Each row comes from the steps of one path. Every step used is in the known rows, and no mark comes twice. Write the path behind each row, first mark first.
Known rows
vidi/zegon/famo/tumu: [  0.9 -21.0  -1.8  20.3  -5.1  29.8  11.6 -12.3  -0.8   8.0 -54.5  31.4
  31.6 -27.5   2.5 -25.3 -10.8 -12.7  21.4  16.5  -5.0 -14.1  12.5]
famo/zaneduv: [ 20.6 -32.8  10.7  22.4  -2.8  27.2  -4.3   8.6  -4.1  -6.6 -11.9  36.5
   8.2   6.3  -3.1  -1.9  -8.7 -14.6   2.8  23.3  -7.6  -0.7  29.6]
bagon/vidi/zegon/famo/tumu: [ -5.4 -17.9  -3.8  19.0 -14.6  20.6   0.1 -22.6  -0.5  11.7 -50.5  23.7
  28.7 -33.0  -0.1 -29.2 -17.9 -10.6  18.7  17.4 -19.1 -16.9   4.5]
tumu/vidi/bagon: [  5.0 -47.8  10.2 -28.6 -20.0  23.8   1.3   3.1  28.8 -11.9  -5.2   9.7
 -31.4 -26.2 -27.3   6.6 -25.7  -8.8  22.6  -1.3   1.7  19.7   5.4]
zegon/vidi/bagon/famo/tumu: [-12.1 -22.1   6.2  10.4  -7.3  32.0   9.2 -21.1   7.8   5.3 -27.6  38.4
  12.4 -19.3 -35.9  -6.3 -49.3 -15.7  16.4  24.6  13.2   4.5   9.2]
kivavez/bagon/vidi/zegon/famo/zaneduv: [ 11.4 -13.7   8.1  18.8  -8.0  27.5 -18.4   0.9  -5.9  -1.4 -28.4  26.2
   4.7  -9.8  13.3  -9.0  -4.6  -4.5  10.6  20.8  -5.8  -3.0  24.9]
bagon/famo: [  1.0  -6.5  -4.8  17.1   1.4  32.6  -8.3   6.8  -9.8  -5.7  -6.5  23.1
 -13.4   3.5 -40.9  11.1 -27.3  -9.9  18.6  25.2  21.5   0.0  14.7]
vidi/bagon/famo: [ -8.2 -14.8  -2.4 -10.9   2.5  29.1 -14.3   0.6   0.7  -5.3  -5.4  16.4
 -18.7 -22.0 -47.3  12.1 -43.5  -9.1  17.9  17.4  37.2   5.7  14.6]
zaneduv/vidi/bagon/famo: [ -8.1 -35.1  -2.3 -16.4  -9.1  29.8 -26.5   3.5  -8.6 -19.2  -0.6   7.2
 -25.3 -24.5 -51.2  15.6 -63.1  -9.2  13.2   0.8  33.0   1.0  11.7]
kivavez/bagon/famo/zegon/vidi: [ 12.6 -10.7   4.4   3.8  -9.6  50.6   7.4  -5.6  14.1 -20.0 -23.0  19.7
 -11.6  11.3 -45.4  -5.4 -22.5 -14.0  25.9  34.3  15.2  19.5  -4.4]
kivavez/bagon/vidi/zegon/famo: [  0.9  -8.4  -8.2   0.9 -17.0  27.5 -20.2  -3.8   3.3  -1.5 -32.2  10.1
  -5.7 -21.5  -4.4 -12.0   0.6  -0.4  24.2  12.5  -0.6  -4.2   3.3]
zegon/vidi/bagon: [  2.7 -40.9  -2.5 -18.7 -11.2  28.8  -1.5 -10.5  21.4  -7.5  -6.9  26.5
 -15.7 -14.0 -28.6  -6.2 -13.4  -7.9  20.6   5.5  13.5  25.0   2.0]
vidi/zegon/famo/tumu/kivavez/bagon: [ -5.4 -27.5  19.1 -11.0 -30.4  46.9   0.0   9.7  25.9   5.5 -35.5  33.1
  11.5 -15.1 -19.4   1.6  -9.5  -8.3  35.5  29.7 -11.1  -3.6  -4.5]
tumu/kivavez: [  1.3 -31.6  -8.5  -3.8 -19.7  33.3  -0.6  13.3  14.2   2.7  -1.9  27.8
   0.5  -1.8 -22.1  -6.3   4.2 -14.5  34.3  22.5 -25.1   9.5 -13.1]
zaneduv/famo/zegon: [ 28.9 -37.7  10.3  -0.3 -12.5  51.8 -23.3  -3.6  18.7 -19.5 -23.2  10.6
 -10.3  -9.7 -41.5 -12.7 -23.3 -11.3  37.0  28.4  -1.5 -23.7   4.1]
famo/tumu/kivavez/bagon: [ -3.7 -38.8  27.0 -17.5 -39.6  41.9  -0.9  12.9  30.2   3.8 -21.7  35.2
  10.3  -5.0 -38.0  12.1 -22.5 -12.4  27.0  33.5 -19.0  -4.6  -5.3]
zaneduv/vidi/bagon: [  2.3 -69.6   2.2 -38.7 -26.4  23.8 -28.3   5.6   6.5 -23.4  -2.9   1.6
 -18.5 -36.0 -41.8   9.5 -49.3 -10.2   7.9 -12.6  12.9  -0.4   6.8]
zegon/vidi: [ 14.1 -28.4 -10.0  21.7 -11.0  34.1   8.9  -5.3  10.7  -8.9  -7.0  36.8
  -8.8  22.1 -19.8  -9.7   8.7  -9.7  20.7  16.1  -7.4  24.4  -0.1]
zegon/famo: [ 10.7 -25.5 -14.5  -2.5  -0.3  17.3  -2.7   4.5 -15.1   6.5 -36.9  26.8
  -1.1  -9.9   1.6 -22.6   5.9 -12.4  20.0  -3.6   0.8   0.0   9.1]
zaneduv/vidi: [ 13.0 -61.8  -2.2  -5.4 -30.3  27.0 -23.5  14.6  -6.6 -28.0  -1.9   7.2
 -12.1  -4.3 -34.7   7.5 -35.2 -11.6   6.3  -6.3  -8.9  -7.7   5.4]
zaneduv/famo/tumu/vidi: [ 16.7 -48.4  21.0  28.1 -28.8  38.2   5.0  -5.1  27.4  -2.5 -13.6  33.4
 -18.7   3.6 -15.0  -2.0 -25.3  -6.7  37.5  12.9 -35.8  -2.7   7.1]
zaneduv/famo/zegon/vidi/bagon: [ 12.5 -44.9   3.9 -20.6 -11.2  44.3 -13.5 -17.5  28.9 -14.9 -12.6  19.1
 -20.1 -19.8 -37.1 -13.7 -26.0  -8.8  33.3  11.9  13.0  12.2   0.1]

Which path is each row?
[  4.9 -47.2  12.7   2.9 -27.5  38.9 -26.8  22.0 -12.5 -22.7   4.1  24.6
 -13.8   4.3 -28.3  19.2 -51.5 -13.1  10.2  10.7  -6.7   1.2  12.7]
tumu/kivavez/bagon/famo/zaneduv/vidi
[ 10.8 -21.0  10.1  33.6 -20.1  44.4  17.7   0.5  31.2 -16.9 -18.8  14.6
   1.4 -13.2 -10.2   0.8  -8.1  -6.1  30.3  27.0 -13.1   3.9  11.1]
famo/tumu/vidi/zegon
[  9.3 -10.5 -18.0  13.2   3.9  31.5  -4.1   3.6  -5.5  -2.6 -35.7  18.4
   2.0 -18.1   7.0 -19.9  14.7  -5.7  28.5   6.9  12.0  -1.0  10.6]
vidi/zegon/famo
[ 11.8 -11.8   6.7  34.0   7.6  29.9  -6.6   8.2 -16.0  -4.0  -7.2  38.0
   0.3   8.9 -13.8   6.1 -25.4 -14.1   6.2  29.5  10.7  -0.3  32.7]
bagon/famo/zaneduv
[  5.0  -9.3  13.0 -20.7 -13.2  52.6  -4.2  10.0  14.1 -17.7 -27.7   4.6
  -5.1 -15.0 -58.0   3.0 -38.7 -19.4  30.7  43.2  15.0  -2.5  -5.7]
tumu/kivavez/bagon/famo/zegon
[ -5.9 -35.4   1.2   2.8 -24.3  33.5  11.3   0.6  16.8  12.0 -20.9  38.6
  26.1 -12.6 -20.5 -14.9 -12.2 -19.6  32.0  27.9 -36.1  -0.4 -12.1]
famo/tumu/kivavez
[  7.9 -17.9   5.0 -25.4  -2.9  39.1   3.0  -3.2  15.7 -23.4 -28.1  -7.1
 -18.9 -33.8 -50.6  -4.9 -49.6 -19.0  27.0  23.9  22.2   8.3   1.3]
tumu/vidi/bagon/famo/zegon
[  2.9 -35.5  18.8 -23.1 -36.1  43.4 -10.0  22.5  28.0  -4.5  -6.8  27.9
  -9.2   2.9 -39.2  18.8  -8.0  -8.4  30.5  27.7 -10.5   2.6  -6.3]
tumu/kivavez/bagon
[ -1.2  -8.9  15.2   0.4 -12.0  40.5 -14.7  15.1   3.2  -9.3  -9.6  22.9
 -19.6   7.5 -54.5  29.6 -35.8  -5.0  18.7  30.1  30.1  -3.2  16.1]
kivavez/bagon/famo
[-12.4 -39.8   9.9  -3.5 -16.4  26.6  -8.1 -12.5  -1.4  -4.7 -24.4  22.2
  11.6 -33.5 -44.6   3.6 -73.0 -15.7   9.7  12.5  12.6 -11.4  12.8]
zaneduv/vidi/bagon/famo/tumu
[  2.6  -7.3  -6.9  22.9 -21.4  33.3 -22.5  -8.5  16.9 -14.5  -2.7  -0.7
  -1.6 -17.8 -26.0  -0.9  -5.4   1.1  21.2  32.7  -9.0  -8.1   4.4]
bagon/vidi/zegon
[ 21.1 -18.2   0.7  31.5   5.1  30.0   6.1   8.2  -6.2  -5.3 -26.8  31.7
  -2.0  -5.9  29.8 -18.1   8.6 -10.3  19.3   9.4  -7.8  12.1  27.5]
tumu/vidi/zegon/famo/zaneduv
[ 14.6  -9.4  -9.9  16.1  -0.1  44.1  11.7 -11.7   5.9 -18.1 -21.0  19.8
  -7.6   7.5 -37.5 -18.5 -16.1 -18.0  25.3  30.4  10.1  21.1  -5.4]
bagon/famo/zegon/vidi
[ 12.4 -12.0  -6.1  29.5   2.2  21.5 -13.8  -5.5 -13.0   1.7 -27.5  26.8
   8.3 -12.9  21.9 -20.4   2.3  -8.8  11.6  17.5 -12.3  -0.8  23.1]
bagon/vidi/zegon/famo/zaneduv
[ 10.8 -47.3  18.7  26.7 -21.9  40.2 -14.4 -12.4  14.0   6.9 -22.1  44.1
  10.9  -2.9 -25.9  -6.4 -31.1  -7.9  28.7  23.5 -18.2 -29.4  14.3]
zaneduv/famo/tumu
[  0.2 -42.6   7.5  15.8 -27.2  45.6  -6.4  -3.4  21.9  13.3 -11.9  47.4
  11.7  -4.5 -20.5 -13.6 -14.6 -12.2  47.4  27.9 -39.9 -11.2 -10.4]
zaneduv/famo/tumu/kivavez
[ -4.7  -7.2 -11.0  -1.6 -20.7  32.1 -18.1  -1.1   7.3   4.2 -26.5  13.0
  -4.3 -21.5  -1.2 -15.9   7.4  -2.7  35.3  18.3 -13.0   1.3  -9.0]
tumu/kivavez/bagon/vidi/zegon/famo
[ -6.1 -17.3   7.7  22.6  -7.9  29.7   6.6  -9.5  -2.6   5.3 -30.4  33.9
  19.6 -10.6 -35.4  -1.6 -43.8 -16.9  13.8  30.3   4.4 -13.5  14.6]
bagon/famo/tumu
[ -0.8 -49.3  10.7 -26.3 -18.0  18.6  11.1 -10.3  20.6   2.8 -35.0  19.9
 -13.1 -40.5 -11.2 -13.3 -32.8 -12.7  23.1  -7.3  -5.0  15.2   5.8]
zegon/famo/tumu/vidi/bagon
[  5.0 -15.1   1.2 -27.7   2.5  39.8  -6.8  -5.5   8.3 -20.4 -29.7  -4.8
  -5.1 -37.4 -57.2  -6.0 -51.3 -19.3  20.8  29.0  33.6  -3.0   4.9]
vidi/bagon/famo/zegon
[-13.5 -17.4 -12.1   8.4 -24.7  27.5   2.5 -12.6   9.8  18.5 -32.4  30.0
  26.3 -29.2  -1.5 -32.4  -5.8 -14.3  37.9  24.9 -42.6   1.0 -18.9]
bagon/vidi/zegon/famo/tumu/kivavez
[ -4.9 -36.5  19.5 -20.9 -33.7  37.5   0.5   9.9  18.9  11.5 -36.6  38.5
  11.2  -9.9 -23.0   0.7 -15.9 -13.0  30.9  23.2 -18.7  -3.0  -6.9]
zegon/famo/tumu/kivavez/bagon
[  6.1 -17.7   5.7  20.1   9.5  31.4  -4.7  -3.3  -7.0  -3.1  -4.4  41.2
  -9.0  -0.6 -14.9   0.9 -29.8 -12.0  10.5  23.4  20.8  19.7  27.1]
zegon/vidi/bagon/famo/zaneduv
[ -7.0 -12.8  -7.1   0.9   2.4  34.1  -4.8  -8.6   3.3  -5.7  -1.0  27.0
 -23.1  -8.8 -42.1   5.3 -33.4  -8.5  23.0  15.3  34.0  23.5   6.9]
zegon/vidi/bagon/famo
[ 10.7 -24.5   0.1  35.6  -9.8  47.6 -21.9  13.1  -7.7 -34.1   2.1  11.2
  -3.5  -8.1 -17.1  13.4 -30.3  -5.9  13.4  18.9  16.0  -5.8  24.4]
bagon/famo/zaneduv/vidi/zegon
[-18.5 -22.0  -4.5   2.5 -15.1  37.1  12.9 -11.2  16.4  12.2 -13.5  44.4
  12.4 -15.3 -29.5 -13.3 -29.6 -18.2  38.4  29.0 -13.8  21.1 -15.2]
zegon/vidi/bagon/famo/tumu/kivavez
[ 18.7 -16.9  -3.0  30.8  10.3  30.9  -3.0   5.0 -14.4  -1.4 -30.6  33.6
   9.8  -8.4  24.8 -17.8   7.4 -10.8  14.7  15.4   2.7   1.3  29.7]
vidi/zegon/famo/zaneduv
[ 10.4 -26.6  14.5  25.5 -19.3  53.2 -26.5  19.5   0.3 -35.9  -0.5  11.2
  -8.2  -4.6 -25.3  24.7 -36.8  -2.6  13.4  22.3  20.5  -7.6  25.7]
kivavez/bagon/famo/zaneduv/vidi/zegon
[ 12.1  -7.5  -1.3  -4.2   1.6  42.2  -1.8   1.1   0.2 -20.7 -30.5   0.2
  -0.1 -15.8 -51.1  -9.2 -37.3 -20.5  21.3  34.4  21.2  -7.2   4.2]
bagon/famo/zegon
[ -7.6 -22.3  -9.3   9.3 -14.0  35.6  12.3  -1.8   9.6  14.3 -35.8  37.3
  29.1 -23.5   1.8 -28.4   0.7 -16.9  40.9  22.4 -28.8   1.3 -11.5]
vidi/zegon/famo/tumu/kivavez
[-19.4 -24.9   0.5  -5.2 -15.6  34.1   5.0  -4.7  13.6  12.9 -16.6  35.0
  15.0 -27.1 -32.2  -8.4 -37.8 -18.9  35.3  28.8 -10.9   5.2 -10.8]
vidi/bagon/famo/tumu/kivavez
[  2.1  -6.1 -21.8  13.6  -7.5  22.6 -17.1  -8.7  -5.4   1.2 -30.9   9.7
   0.1 -23.9   4.4 -25.2   7.0  -2.7  24.6   8.1  -5.2  -2.1   2.1]
bagon/vidi/zegon/famo
[  1.0 -52.8  17.6 -23.9 -22.7  22.6  10.5  -8.7  30.9  -5.3 -21.1  17.1
 -11.8 -34.7 -25.5  -0.4 -40.1 -12.0  21.0   3.9  -7.1  11.6   6.1]
famo/tumu/vidi/bagon
